Each row comes from the steps of one path. Every step used is in the known rows, and no mark comes twice. Write the path behind each row, first mark first.
Known rows:
kadu kevi porikid malanet: [ 0.24 -0.12 -0.24  0.02 -0.59 -0.10  0.17  0.08 -0.19  0.04 -0.05  0.11
  0.05 -0.02  0.17  0.01  0.18  0.15  0.16  0.06  0.04  0.27  0.05  0.07
  0.04 -0.26  0.23]
fureba ramo kevi: [ 0.22  0.06  0.36 -0.12 -0.06  0.03  0.27 -0.14 -0.16  0.00 -0.09  0.16
 -0.09  0.12  0.09  0.10  0.12  0.17 -0.01  0.04  0.16  0.21  0.21  0.01
 -0.16 -0.19 -0.10]
mikar leli: [ 0.15  0.13 -0.08  0.06 -0.21  0.04  0.10 -0.13 -0.16  0.19 -0.03  0.48
 -0.12  0.05  0.27  0.15  0.12  0.27  0.06  0.01  0.16  0.09  0.16 -0.06
 -0.12  0.02 -0.12]
mikar leli ramo fureba kadu: [ 0.17  0.13  0.25 -0.18 -0.16  0.17  0.13 -0.18 -0.21 -0.07 -0.07  0.09
 -0.15  0.14  0.28  0.07  0.14  0.07  0.24  0.06  0.17 -0.01  0.09 -0.05
 -0.08 -0.15 -0.11]
fureba kadu malanet: [ 0.18 -0.13 -0.04 -0.10  0.01  0.04  0.25 -0.16 -0.19  0.18 -0.13  0.14
 -0.03  0.03  0.23 -0.03  0.19  0.07  0.21  0.02  0.18  0.33  0.08  0.06
 -0.16 -0.14  0.05]
zukud leli mikar: [ 0.05  0.20  0.00 -0.03 -0.36  0.09  0.11 -0.04 -0.17  0.12 -0.08  0.29
 -0.12  0.22  0.26  0.43  0.15  0.21  0.11 -0.04  0.28  0.06  0.12 -0.01
 -0.15 -0.14 -0.04]
fureba ramo: [ 0.15  0.02 -0.04 -0.11 -0.01 -0.01  0.23 -0.19 -0.14  0.12 -0.09  0.17
 -0.05  0.13  0.28 -0.09  0.14  0.13  0.10  0.05  0.15  0.14  0.16  0.00
 -0.11 -0.21 -0.03]
fulob ramo leli: [ 0.15 -0.05 -0.16 -0.20 -0.33  0.02  0.07  0.03 -0.17  0.04 -0.06  0.24
 -0.10  0.04  0.13  0.33  0.15  0.13 -0.18  0.12  0.13 -0.07  0.19 -0.01
 -0.06 -0.10  0.00]
zukud leli: [ 0.01  0.18 -0.13 -0.01 -0.14 -0.01  0.18  0.02 -0.15  0.15 -0.20  0.19
 -0.13  0.09  0.23  0.22  0.18  0.24  0.13  0.00  0.29  0.22  0.14 -0.01
 -0.22 -0.17  0.02]
leli ramo fureba: [ 0.19  0.02  0.25 -0.12 -0.16  0.06  0.04 -0.03 -0.16  0.01 -0.10 -0.04
 -0.18  0.16  0.23  0.21  0.12  0.14  0.20  0.06  0.14 -0.11  0.12 -0.03
 -0.05 -0.13 -0.12]
ramo fureba kadu malanet: [ 0.22 -0.17  0.20 -0.16 -0.06  0.06  0.20 -0.15 -0.19  0.12 -0.13  0.07
 -0.09  0.01  0.23 -0.11  0.18  0.02  0.25  0.03  0.16  0.26  0.08  0.05
 -0.14 -0.13 -0.01]
kevi ramo: [ 0.17  0.02 -0.18  0.11 -0.04 -0.04  0.27  0.03 -0.18  0.06 -0.11  0.15
 -0.07  0.08  0.19  0.04 -0.05  0.15 -0.06  0.08  0.12  0.28  0.08 -0.04
 -0.12 -0.19  0.08]
ramo kevi porikid malanet: [ 0.24 -0.02 -0.03  0.00 -0.64 -0.06  0.18  0.12 -0.19  0.08 -0.03  0.12
  0.01  0.02  0.11  0.12  0.16  0.16  0.07  0.08  0.05  0.28  0.07  0.05
  0.06 -0.29  0.15]
fureba ramo leli zukud: [ 0.04 -0.02 -0.01 -0.12 -0.17  0.19  0.17 -0.15 -0.10  0.03 -0.07  0.46
 -0.21  0.03  0.27  0.29  0.12  0.14 -0.06  0.08  0.15  0.11  0.17 -0.02
 -0.10 -0.11 -0.13]
porikid kevi ramo leli mikar: [ 0.14 -0.01 -0.06 -0.02 -0.50  0.09  0.15 -0.04 -0.20  0.03  0.01  0.29
 -0.05  0.15  0.18  0.37 -0.02  0.13 -0.18  0.05  0.09 -0.04  0.12 -0.03
 -0.15 -0.13 -0.04]
fureba kadu kevi: [ 0.23 -0.07 -0.08 -0.07  0.05  0.04  0.26 -0.18 -0.20 -0.18 -0.13  0.11
 -0.02  0.03  0.20 -0.09  0.20  0.12  0.26  0.00  0.18  0.32  0.12  0.04
 -0.20 -0.14  0.13]
kadu kevi: [ 0.24 -0.12 -0.16  0.01  0.03 -0.04  0.21 -0.10 -0.16 -0.08 -0.14  0.15
 -0.03  0.02  0.18  0.00  0.18  0.20  0.21 -0.01  0.16  0.28  0.15  0.04
 -0.20 -0.09  0.12]
fulob ramo: [ 0.23  0.07 -0.23 -0.16 -0.12 -0.03  0.06  0.09 -0.17  0.16 -0.12  0.22
 -0.14  0.10  0.15  0.32  0.19  0.14  0.04  0.09  0.17  0.04  0.19  0.01
  0.02 -0.17  0.12]
fureba kadu: [ 0.16  0.12 -0.08 -0.09 -0.02  0.09  0.27 -0.14 -0.21  0.00 -0.08  0.14
 -0.07  0.10  0.26 -0.02  0.20  0.11  0.21  0.06  0.19  0.32  0.10 -0.03
 -0.10 -0.23  0.08]
leli mikar: [ 0.16  0.11 -0.04 -0.01 -0.29  0.08  0.11 -0.07 -0.18  0.11 -0.01  0.29
 -0.10  0.21  0.26  0.35  0.15  0.19  0.11 -0.01  0.19  0.10  0.13 -0.01
 -0.07 -0.12 -0.01]
leli ramo kevi porikid: [ 0.20  0.06  0.11 -0.04 -0.38  0.01  0.09  0.00 -0.19 -0.08 -0.02  0.12
 -0.01  0.15  0.08  0.31  0.19  0.18  0.03  0.06  0.14  0.15  0.14  0.05
 -0.17 -0.18 -0.03]
ramo fureba kadu kevi porikid: [ 0.26 -0.10  0.08 -0.10 -0.36  0.02  0.10 -0.08 -0.21 -0.24 -0.03  0.08
  0.00  0.01  0.17 -0.16  0.25  0.06  0.24  0.04  0.12  0.29  0.08  0.08
 -0.21 -0.17  0.08]
fulob ramo leli zukud: [ 0.08  0.01 -0.11 -0.14 -0.22  0.18  0.08 -0.01 -0.11  0.06 -0.08  0.49
 -0.25  0.02  0.21  0.49  0.14  0.15 -0.09  0.10  0.16  0.06  0.19 -0.01
 -0.04 -0.09 -0.06]

Which path is each row?
[ 0.24  0.03  0.15 -0.03 -0.40 -0.01  0.12  0.02 -0.19 -0.07 -0.01  0.17
 -0.02  0.07  0.07  0.12  0.21  0.17  0.03  0.06  0.14  0.33  0.14  0.05
 -0.19 -0.19  0.01]
ramo kevi porikid
[ 0.27 -0.12 -0.03 -0.07 -0.63 -0.04  0.16  0.05 -0.20 -0.05 -0.04  0.04
  0.02 -0.03  0.18 -0.09  0.19  0.08  0.22  0.07  0.04  0.24  0.03  0.07
  0.04 -0.28  0.19]
ramo fureba kadu kevi porikid malanet
[ 0.11  0.19  0.23 -0.06 -0.10  0.06  0.19 -0.03 -0.18  0.01 -0.16  0.09
 -0.12  0.20  0.08  0.56  0.11  0.26  0.01  0.01  0.25  0.03  0.18 -0.01
 -0.18 -0.15 -0.12]
zukud leli ramo kevi
[ 0.24 -0.08  0.13 -0.14 -0.01  0.08  0.19 -0.18 -0.20 -0.23 -0.13  0.00
 -0.07  0.06  0.21 -0.04  0.17  0.08  0.30  0.01  0.16  0.12  0.10  0.03
 -0.18 -0.12  0.04]
leli ramo fureba kadu kevi
[ 0.15 -0.03  0.04 -0.08 -0.43  0.14  0.17 -0.12 -0.21 -0.13  0.01  0.26
 -0.05  0.15  0.21  0.30  0.03  0.10 -0.10  0.03  0.14 -0.01  0.09 -0.01
 -0.15 -0.09 -0.05]
fureba kadu kevi ramo leli mikar
[ 0.22 -0.17  0.21 -0.13 -0.06  0.05  0.23 -0.12 -0.19  0.10 -0.13  0.05
 -0.08  0.00  0.21 -0.12  0.11  0.00  0.18  0.04  0.14  0.25  0.06  0.05
 -0.15 -0.14  0.00]
kevi ramo fureba kadu malanet
[ 0.05  0.00 -0.08 -0.05 -0.18  0.18  0.14 -0.07 -0.11  0.04 -0.07  0.47
 -0.22  0.01  0.25  0.38  0.14  0.19 -0.05  0.07  0.16  0.17  0.16 -0.03
 -0.10 -0.08 -0.08]
ramo leli zukud
[ 0.09  0.17 -0.19  0.02 -0.12  0.06  0.06 -0.14 -0.17  0.17 -0.08  0.28
 -0.09  0.22  0.28  0.53  0.09  0.27  0.07  0.02  0.18 -0.21  0.14 -0.06
 -0.08 -0.01 -0.14]
mikar leli ramo
[ 0.13  0.01  0.00 -0.03 -0.46  0.11  0.13 -0.06 -0.19 -0.01  0.02  0.29
 -0.08  0.17  0.21  0.38  0.02  0.14 -0.15  0.04  0.14 -0.03  0.10 -0.03
 -0.12 -0.09 -0.07]
kevi ramo leli mikar
[ 0.19 -0.04  0.15 -0.15 -0.05  0.08  0.19 -0.17 -0.20 -0.23 -0.17  0.00
 -0.08  0.06  0.21  0.00  0.18  0.09  0.29 -0.01  0.20  0.11  0.10  0.03
 -0.21 -0.13  0.03]
zukud leli ramo fureba kadu kevi
[ 0.24  0.07  0.24 -0.27 -0.17  0.12  0.14 -0.07 -0.21 -0.06 -0.08  0.06
 -0.18  0.08  0.22 -0.03  0.19  0.00  0.22  0.09  0.16  0.11  0.11 -0.01
 -0.03 -0.23  0.02]
fulob ramo fureba kadu
[ 0.11  0.01  0.07 -0.14 -0.45  0.12  0.12 -0.17 -0.17  0.02  0.03  0.29
 -0.06  0.20  0.26  0.31  0.11  0.13 -0.08  0.02  0.15 -0.09  0.14 -0.01
 -0.11 -0.10 -0.12]
fureba ramo leli mikar
[ 0.21  0.05  0.27 -0.14 -0.12  0.12  0.24 -0.10 -0.22 -0.12 -0.08  0.02
 -0.14  0.07  0.24 -0.16  0.08  0.01  0.17  0.09  0.14  0.22  0.06 -0.04
 -0.09 -0.24  0.00]
kevi ramo fureba kadu
[ 0.15  0.11  0.13 -0.06 -0.41  0.02  0.09  0.01 -0.19 -0.07 -0.05  0.12
 -0.03  0.15  0.09  0.35  0.19  0.19  0.03  0.05  0.19  0.13  0.13  0.05
 -0.21 -0.18 -0.05]
zukud leli ramo kevi porikid
[ 0.19  0.13  0.20 -0.05 -0.05  0.05  0.19 -0.05 -0.18  0.01 -0.11  0.09
 -0.10  0.21  0.07  0.50  0.11  0.25  0.00  0.04  0.19  0.06  0.18 -0.01
 -0.13 -0.14 -0.10]
leli ramo kevi
[ 0.23  0.01  0.23 -0.10 -0.38 -0.01  0.14 -0.06 -0.18 -0.08  0.00  0.16
 -0.01  0.09  0.09  0.03  0.20  0.13  0.02  0.06  0.13  0.26  0.15  0.06
 -0.19 -0.22 -0.04]
fureba ramo kevi porikid
[ 0.18  0.16  0.25 -0.03 -0.13  0.08  0.15 -0.11 -0.18  0.03 -0.08  0.23
 -0.11  0.18  0.10  0.52  0.08  0.27 -0.03  0.02  0.18 -0.04  0.19 -0.04
 -0.14 -0.05 -0.19]
mikar leli ramo kevi
[ 0.21 -0.07 -0.11  0.04  0.02  0.00  0.32 -0.08 -0.21 -0.16 -0.13  0.09
 -0.03  0.03  0.17 -0.10 -0.03  0.09  0.03  0.05  0.13  0.30  0.06  0.00
 -0.19 -0.18  0.13]
fureba kadu kevi ramo
